Each row was made from one walk, in order. Every step used is in the known rows, and no mark comes twice. Write each row's walk.
(in the rows, 128 means zero)
Known rows:
w x: [133 135 120 140  73 149 122 154 121 116 152 115 160 128 130 136 127 113
 117 152 155 140 171 155 136 128 110 144 133]
r y g b n: [168 122 131 107  87 137 128 139 116  68 136  92  94 135 211 132  87 113
 142  51 107 127 113 113 166 141 106 105 136]
g b n x: [140 137 112 132  77 127 120 123 140 109 148 118 122 142 152 148  92  94
 134 118  96 126 112 169 170 119 153 122 121]
l f v g y t: [141 128 148 114 250 119 166 129 136 142 108 138 100 105 137 124 134 141
 129 151 104 136 124 104 121 131 138 129 123]
n x w l f v: [ 93 133 104 173 139 132 135 156 151 159 129 173 171 112  45 112 188 121
 117 244 165 108 172 168 130 109 130 151  88]
r y g b n x: [160 128 115 114  81 123 127 164 122  57 149  98 104 146 217 134  99 105
 137  62  83 123 108 126 172 135 104 101 128]
x w l f v: [ 97 125 123 168 148 152 131 121 143 176 114 169 159  93  33 104 174 132
 124 236 200 111 188 152 128 116 129 157  96]
b n x w: [133 137  86 179  44 133 121 128 154 121 132 137 139 124 111 156  99 114
 110 167 122 115  96 181 165 113 135 128 124]
b n: [136 134 117 152  68 143 139  95 136 123 122 126 125 115 147 155  84 125
 122 121 134 130  87 157 145 131 137 127 144]
b g v f l: [ 93 129 144  96 117 112 131  86 116 171 121 136 138 129  94 134 157 149
 117 135 156 127 134  92  49 125 143 114 130]
x w l: [112 119 100 181  81 157  91 129 146 155 137 148 161 113  58 113 143 131
 119 197 189 119 158 160 154 115 116 150 114]
g v: [135 122 137 128 128 140 128 102 114 150 129 128 123 138  95 116 164 125
 120 115 156 135 106 112  98 131 122 146 126]
l f v g b n: [117 141 155  99 177 128 173  90 122 147  92 131 113 135 132 134  79 120
 150 152 119 122 172 134 115 128 147 128 108]
z n: [129 142 132 127  73 132 123 124 131 119 145 143 135 106 105 120 118 122
 117 111 148 132  93 163 156 131 138 137 131]
b g: [113 128 130 116  92 115 110  92 118 109 129 124 135 111 155 141 120 126
 114 124 139 126 119 124 121 127 131 121 137]
x w: [145 122 108 169  84 146 109 127 134 134 137 134 142 127  84 131 126 126
 113 169 156 123 110 152 142 113 121 149 128]
r y g: [163 117 126 125 108 131 130 159 108  65 140 106 119 137 199 123 122 134
 125  70 119 132  91 104 132 141  82 119 141]
n b g y r: [119 120 120 105 130 110 103  93 125 112 131 123 110  89 178 144 153 130
 132  56 136 126 161  99 134 137 102  83 170]
w l f v g y: [ 86 125 138 127 219 138 137 121 148 184 119 153 138 108  98 115 172 149
 142 196 157 121 191 127 106 127 116 126 119]
t y: [161 124 127 138 115 148 103 143 149 109 153 117 126 123 135 131 148 129
 129 104 100 128  92 144 125 123 120 160 165]
f v g: [119 135 141 127 174 112 182 137 108 155  85 121 138 169 133 139  88 142
 136 142 113 135 124 129 107 128 146 128 126]
n x: [131 134 103 154  99 119 127 157 132 104 156 137 154 149 134 140 142 118
 114 146 106 129  84 160 127 116 123 137 124]
w l f v g b: [ 84 130 148 111 193 136 144 116 125 164 111 147 146 132  95  99 133 127
 153 186 155 121 221 135 116 126 133 141  91]
r y g v f: [155 120 140 101 123 134 121 147 104  89 133 112 102 161 163 113 157 148
 126  67 121 131 105  72  76 145  89 119 125]
n x w l f: [100 129  91 175  99 142  97 146 155 131 157 170 174 112  61 110 178 118
 114 229 164 108 162 172 136 107 105 153  93]
n b g v f l: [ 79 127 136  97  99 104 139  95 111 168 106 141 141 127  81 125 133 150
 125  94 136 126 143  82  46 141 161 106 126]
f v g y: [130 127 140 124 209 115 160 141 131 176 105 115 114 156 139 148 128 148
 138 140 101 136 122 119 116 127 141 109 146]
f v g b n x w: [121 142 119 135 130 111 161 144 131 158  91 114 124 173 114 148  60 111
 142 161  85 119 151 157 156 114 168 116 105]
z n x w: [126 145 100 155  47 122 102 159 148 119 156 154 150 114  69 122 128 109
 106 158 132 118  97 185 175 114 135 139 113]
r y: [155 121 121 126 115 144 164 143 111  92 149 127 118 125 168 114 130 138
 121  92 133 126  98 125 112 135  90 119 133]

Which walk is each row?
[127 134 150 105 183 114 168 136 105 155  96 108 124 179 134 133  80 123
 150 128 101 134 152 128 125 126 163 126 117]
f v g b
[129 118 121 117 128 102 107 117 134 102 130 124  95  75 156 128 123 129
 115  63  87 135 104  88 149 147 161  98 144]
n b g y t
[ 98 135 131  97  75 106  96 107 140 129 139 138 111  71 114 125 130 126
 119  68 121 124 126 122 154 145 151  92 145]
z n b g y
[144 119 142 129 116 126  86 123 110 119 120 105 123 153 133 128 155 121
 124  92 140 139  95  91 126 136 115 145 136]
y g v
[147 119 127 118 151 111  99 114 145 107 147 117  91  73 178 139 145 127
 107 102 105 139  90  99 161 131 144 105 152]
b g y t
[121 130 125 137 121 132 152 137 131 159 143 144 165 153 100 144 126 162
 125 158 140 136  97 137  64 118 141 130 139]
v f l
[ 86 128 123 155 154 144 132 119 137 176 101 159 158 118  50 106 132 141
 133 229 180 113 208 145 119 117 117 149  95]
x w l f v g
[132 131 146 103 252 126 159 105 127 147 111 139 115 118 161 140 162 142
 146 144 149 127 180 114 104 121  79 115 149]
l f v g y r
[117 126 138 122 138 135 149 117 121 187 132 142 144 156  66 127 167 155
 125 141 158 135 112 107  45 123 137 135 128]
g v f l
[129 123 142 122 126 121 105 135 117 151 120 117 142 167 107 136 154 147
 129 115 140 142 100  87  78 130 130 136 139]
y g v f l
[ 84 149 117 153 109 127 134 155 155 158 132 183 162  85  27 100 172 115
 114 217 168 107 169 183 160 116 143 145  86]
z n x w l f v
[158 121 139 119 109 125  74 139 116  90 140  92 124 158 170 135 113 102
 141  90 114 141 118 118 170 128 132 140 134]
y g b
[148 126 139 130 230 109 169 156 132 152 104 114  97 133 155 138 108 144
 131 120  82 146  99 106 144 132 160 114 140]
f v g y t
[136 129 132 104 127 125 115 119 112 118 134 103 125 181 154 130  60 120
 147 107  95 135 144 133 133 121 123 126 123]
v g b
[148 131 128 126  81 144 123  96 131 123 136 111 111 129 149 143  81 102
 139 105 120 129 121 154 166 126 153 125 131]
g b n
[ 94 124 136 102  89 108 117  83 104 132 106 128 120 114 105 116 135 125
 120  71 136 125 141  85  92 147 147 115 123]
n b g v
[ 95 125 124 145 133 156 112 106 140 135 145 165 161  93  92 102 170 132
 127 187 187 121 168 147 113 126 101 155 108]
w l f
[169 117 135 102 116 133 120 157 104  64 150  95 105 148 202 115 118 115
 140  58 111 131 117 102 154 137  96 116 131]
r y g b
[112 137 151 113 198 123 174 110 113 145  94 143 137 138 117 126 116 140
 135 172 132 126 153 125  83 127 127 141 114]
l f v g
[178 119 120 132 138 137 173 161 112  62 146 126  99 100 186 102 107 133
 112  72 106 138  70 110 147 142 112 125 124]
r y t
[109 119 122 111 110 107 101 104 134 127 135 124 113  96 143 138 142 133
 124  81 112 124 130 100 120 142 142  92 153]
n b g y
[168 121 133 135 108 137  66 161 145  81 144  95 125 135 167 140 141 125
 133  82  88 133  84 123 150 129 112 160 174]
t y g
[ 87 129 141 144 178 144 155 119 133 167 115 168 159  96  77 105 183 134
 132 204 189 121 181 144 110 129 133 151 104]
w l f v
[125 140 146 110 156 118 174 115 116 157  83 106 112 166 144 147  49 121
 151 121  96 131 149 138 141 129 171 114 122]
f v g b n
[158 120 119 129 180 121 114 143 141 117 140 109  96 132 175 134  89 143
 125  98  74 147  85 108 151 129 124 114 149]
v g y t
[155 114 137 111 124 133 132 143 102  91 131 104 104 142 171 109 155 132
 125  59 136 131 100  79 114 145  81 122 133]
r y g v
[166 132 122 124  82 128  62 164 160  74 152  87 110 142 184 152 116  97
 144  76  48 126 104 145 185 122 135 143 160]
t y g b n x
